Known rows, with every step that occurs:
s-m: [-0.04  0.08  0.63  0.50 -0.35  2.12 -0.46 -0.20 -0.51  0.33 -0.04  0.23
 -2.17  0.23 -0.34  0.47  0.30 -0.02 -3.46  0.13  0.59]
l-k-s-n: [-0.27 -0.33 -0.04 -2.49 -1.39 -0.33  0.47  0.19  2.11 -0.35  2.39 -0.09
 -1.41 -1.64 -0.26 -0.82  1.50 -1.11  1.37 -0.44 -1.55]
s-m-l-d: [ 0.03  0.12  1.23  2.35 -0.91  1.61 -0.94  3.78  0.11 -0.41  0.83 -0.63
 -0.29 -0.06 -0.97  3.60  0.77  1.52 -3.95  0.33  0.10]
n-l: [-0.31 -0.16 -0.36 -0.21  0.79  0.00 -0.88  0.20  0.40 -0.54 -0.29  0.36
 -0.74 -0.19  0.19 -2.08 -0.20  2.44  1.02 -0.39  0.98]
a-s-n-l: [ 0.43 -0.60 -0.18 -2.11  0.82 -0.01 -0.77 -0.40  2.10 -0.13  0.31  0.18
 -0.48 -3.90 -0.02 -2.09  0.20  1.12 -0.35  0.36  0.23]
m-l-k-s: [-2.29 -0.13 -0.70  0.40 -1.30 -1.17 -0.53  2.82  1.34 -0.20  2.26 -0.62
 -2.24 -2.07 -0.30  1.30  0.56  0.71  1.89  0.20  0.46]
l-k-s: [-1.04 -0.13 -0.63  0.11 -0.94 -0.91  0.46  0.05  2.40 -0.67  2.37 -0.02
 -1.80 -1.89 -0.21 -0.54  1.00 -0.28  2.00 -0.83 -0.27]
l-k-s-a: [-1.47 -0.41 -0.46  0.66 -1.05  0.00  0.87 -1.31  3.65 -1.29  4.60 -0.17
 -2.35 -0.43 -0.32 -0.16  0.79 -1.28  3.81 -0.64 -0.07]
a-s-m: [-0.20 -0.11 -0.09  0.77 -0.05  1.52 -0.57 -0.77  1.14  0.40  0.46  0.10
 -2.52 -3.58 -0.46  0.83  0.35 -0.73 -4.15  0.48  1.25]
n-l-u: [-0.82 -0.23 -0.02  0.05  1.35 -0.46 -1.76  1.78 -3.33 -0.54 -1.03  0.65
 -2.04  0.22 -0.35 -1.88 -0.98  2.60  1.08 -0.55  0.48]
n-l-a-s-k: [-1.80  0.35  0.70  0.37  0.49 -0.37 -0.07 -0.08  2.78 -0.99 -1.93 -0.08
 -3.25 -3.56 -0.10 -1.79 -0.50  1.24  3.04  0.42  1.82]
n-l-k-s: [-1.22 -0.21 -1.10 -0.08 -0.12 -1.05 -0.15  0.30  2.93 -1.17  2.04  0.32
 -2.76 -1.89 -0.11 -2.51  0.81  2.49  3.05 -1.33  0.74]
s-k-l: [ 0.05  1.11  2.30 -0.16 -0.57 -0.01 -0.03 -3.12  0.03 -0.55 -0.67  0.61
 -0.62  0.01  0.12  2.11  0.36 -2.15  0.36  0.40  1.82]
d-l: [ 0.16  0.06 -1.28  0.68  0.07 -0.28 -0.80  0.82 -2.00 -0.14 -0.08  0.19
  0.40 -0.60 -0.39 -0.18  0.04  0.32  3.56  0.09  0.90]
m-l-u: [-1.71 -0.04  0.35  0.54  0.24 -0.54 -2.11  4.33 -4.91  0.61 -0.90 -0.17
 -1.78  0.38 -0.59  2.21 -1.06  1.12 -0.16  0.90  0.22]
m-l-k: [-2.24  0.04  0.25 -0.28 -0.83 -0.79 -0.66  3.77 -1.06  0.16  0.79 -0.49
  1.26 -0.81  0.06  1.96 -0.60  0.91  2.02  0.41  0.49]
m-l-a-s-n: [-1.33 -0.75 -0.63 -1.61 -0.69 -0.36 -0.93  3.09  1.92  0.29 -1.51 -1.01
 -1.66 -3.85 -0.59  1.76 -0.23 -0.22 -0.74  1.81 -0.65]
k-s: [ 0.06 -0.13 -0.79  0.67 -0.43 -0.40 -0.01 -1.02  2.50 -0.40  1.29 -0.10
 -3.76 -1.38 -0.25 -0.56  1.25 -0.08 -0.06 -0.21 -0.03]
m-l: [-1.17  0.01  0.09  0.28 -0.24 -0.29 -0.98  2.96 -1.07  0.44 -0.23 -0.46
 -0.49 -0.42  0.05  1.99 -0.37  1.11 -0.28  1.03  0.75]
a-s-m-l: [-1.39 -0.15  0.01  1.38 -0.26  1.18 -1.57  1.95  0.14  0.78  0.21 -0.42
 -3.13 -3.92 -0.48  2.64  0.00  0.23 -4.36  1.42  1.94]

Rows:
[-1.39 -0.33  0.02 -2.17 -1.54 -0.67 -0.55  3.14  1.43 -0.03  2.16 -0.55
 -1.97 -1.93 -0.29  1.07  1.20 -0.32  1.16  0.68 -0.80] : m-l-k-s-n
[-0.82 -0.50 -2.12  1.82 -0.34  1.23 -1.33  0.44  0.22 -0.39 -1.58 -0.18
 -3.25 -4.26 -1.12  0.30  0.19 -0.26  0.67  0.50  1.56] : d-l-a-s-m
[-1.03 -0.08 -0.10  0.54 -1.31  1.14 -0.01 -0.07  1.82 -0.49  2.29  0.20
 -4.39 -1.62 -0.56 -0.02  1.40 -0.41 -1.26 -0.64  0.44] : l-k-s-m
[-0.87 -0.10 -1.99  0.77 -0.96 -1.25 -0.35  0.79  0.54 -0.96  2.29  0.05
 -1.33 -2.34 -0.59 -0.68  1.06 -0.03  5.82 -0.79  0.67] : d-l-k-s
[-1.11  0.12  0.64  0.86 -0.61  1.62 -1.32  2.58 -1.44  0.61 -0.27 -0.21
 -2.82 -0.12 -0.31  2.37  0.16  0.91 -3.62  1.09  1.40] : s-m-l
[-1.01  0.11 -1.10 -0.01 -0.47 -0.84 -0.34  1.69 -1.87 -0.34  0.99  0.26
  2.37 -0.90 -0.30 -0.30 -0.15 -0.02  6.13 -0.58  0.76] : d-l-k
[-0.44 -0.30  0.61 -3.05 -0.12  0.03 -0.44  1.46  0.44 -0.52  0.96  0.43
  1.70 -0.39  0.36 -2.43  0.17  1.54  2.68 -0.70 -0.57] : s-n-l-k
[-2.59 -0.41 -0.25  1.09 -1.31 -0.41 -0.04  1.70  2.64 -0.84  4.56 -0.67
 -2.94 -0.72 -0.28  1.89  0.54 -0.38  3.59  0.39  0.78] : m-l-k-s-a
[-1.40 -0.42 -1.55  1.30 -0.93 -0.21  0.14 -0.64  1.72 -1.51  4.49  0.01
 -1.82 -1.10 -0.60 -0.38  0.92 -1.10  7.57 -0.58  0.98] : d-l-k-s-a
[-2.25 -0.60 -1.26  0.89 -0.28 -0.80 -0.90  2.88  1.68  0.04 -1.61 -1.03
 -1.97 -4.10 -0.60  1.97 -0.76  0.75  0.10  1.31  0.71] : m-l-a-s
[-0.99 -0.46 -0.79  1.00 -0.38  1.48 -0.31  0.02  2.22 -0.08 -1.49 -0.27
 -3.89 -3.55 -0.88  0.48  0.07 -0.59 -2.89  0.41  0.67] : l-a-s-m
[-2.16  0.10  0.61  0.16 -1.19  1.14 -0.98  3.67 -1.44  0.41  0.93 -0.21
 -0.86 -0.68 -0.21  2.28 -0.22  0.85 -1.52  0.53  1.29] : s-m-l-k
[ 0.38 -0.65 -0.85 -1.97 -0.71 -0.30 -0.79 -2.25  2.93 -0.59 -2.11 -0.05
 -0.84 -3.87 -0.60  1.70  0.40 -2.60 -1.67  0.56 -0.38] : k-l-a-s-n
[-2.00 -0.38 -0.78  0.67 -0.64 -0.38 -0.99  3.72  0.11 -0.01 -2.12 -0.91
 -1.83 -0.25 -0.39  1.66 -0.79  1.16  0.69  1.11  0.13] : m-l-a
[-0.78  0.75  1.40  0.06 -0.97 -0.13  0.05 -2.33  1.03 -1.09 -2.76  0.29
 -1.96  0.11 -0.19  1.83 -0.10 -2.01  1.51  0.46  1.36] : s-k-l-a
[-0.49 -0.44 -0.56  1.33 -0.37  0.40  0.67 -2.16  3.74 -1.10  3.36 -0.24
 -4.08 -0.09 -0.33  0.03  1.12 -1.18  1.48  0.07  0.31] : k-s-a
[-0.38 -0.03 -0.90  0.85  0.56 -0.62 -1.94  2.34 -5.50 -0.17 -1.00  0.51
 -0.61  0.08 -0.80  0.00 -0.59  0.20  3.65  0.07  0.37] : d-l-u
[-0.15 -0.83 -0.64 -1.98 -0.40  0.11  0.03  0.24  2.81 -0.32 -1.41 -0.52
 -1.17 -3.73 -0.47 -0.22  0.27 -1.30 -0.43  0.77 -1.39] : l-a-s-n
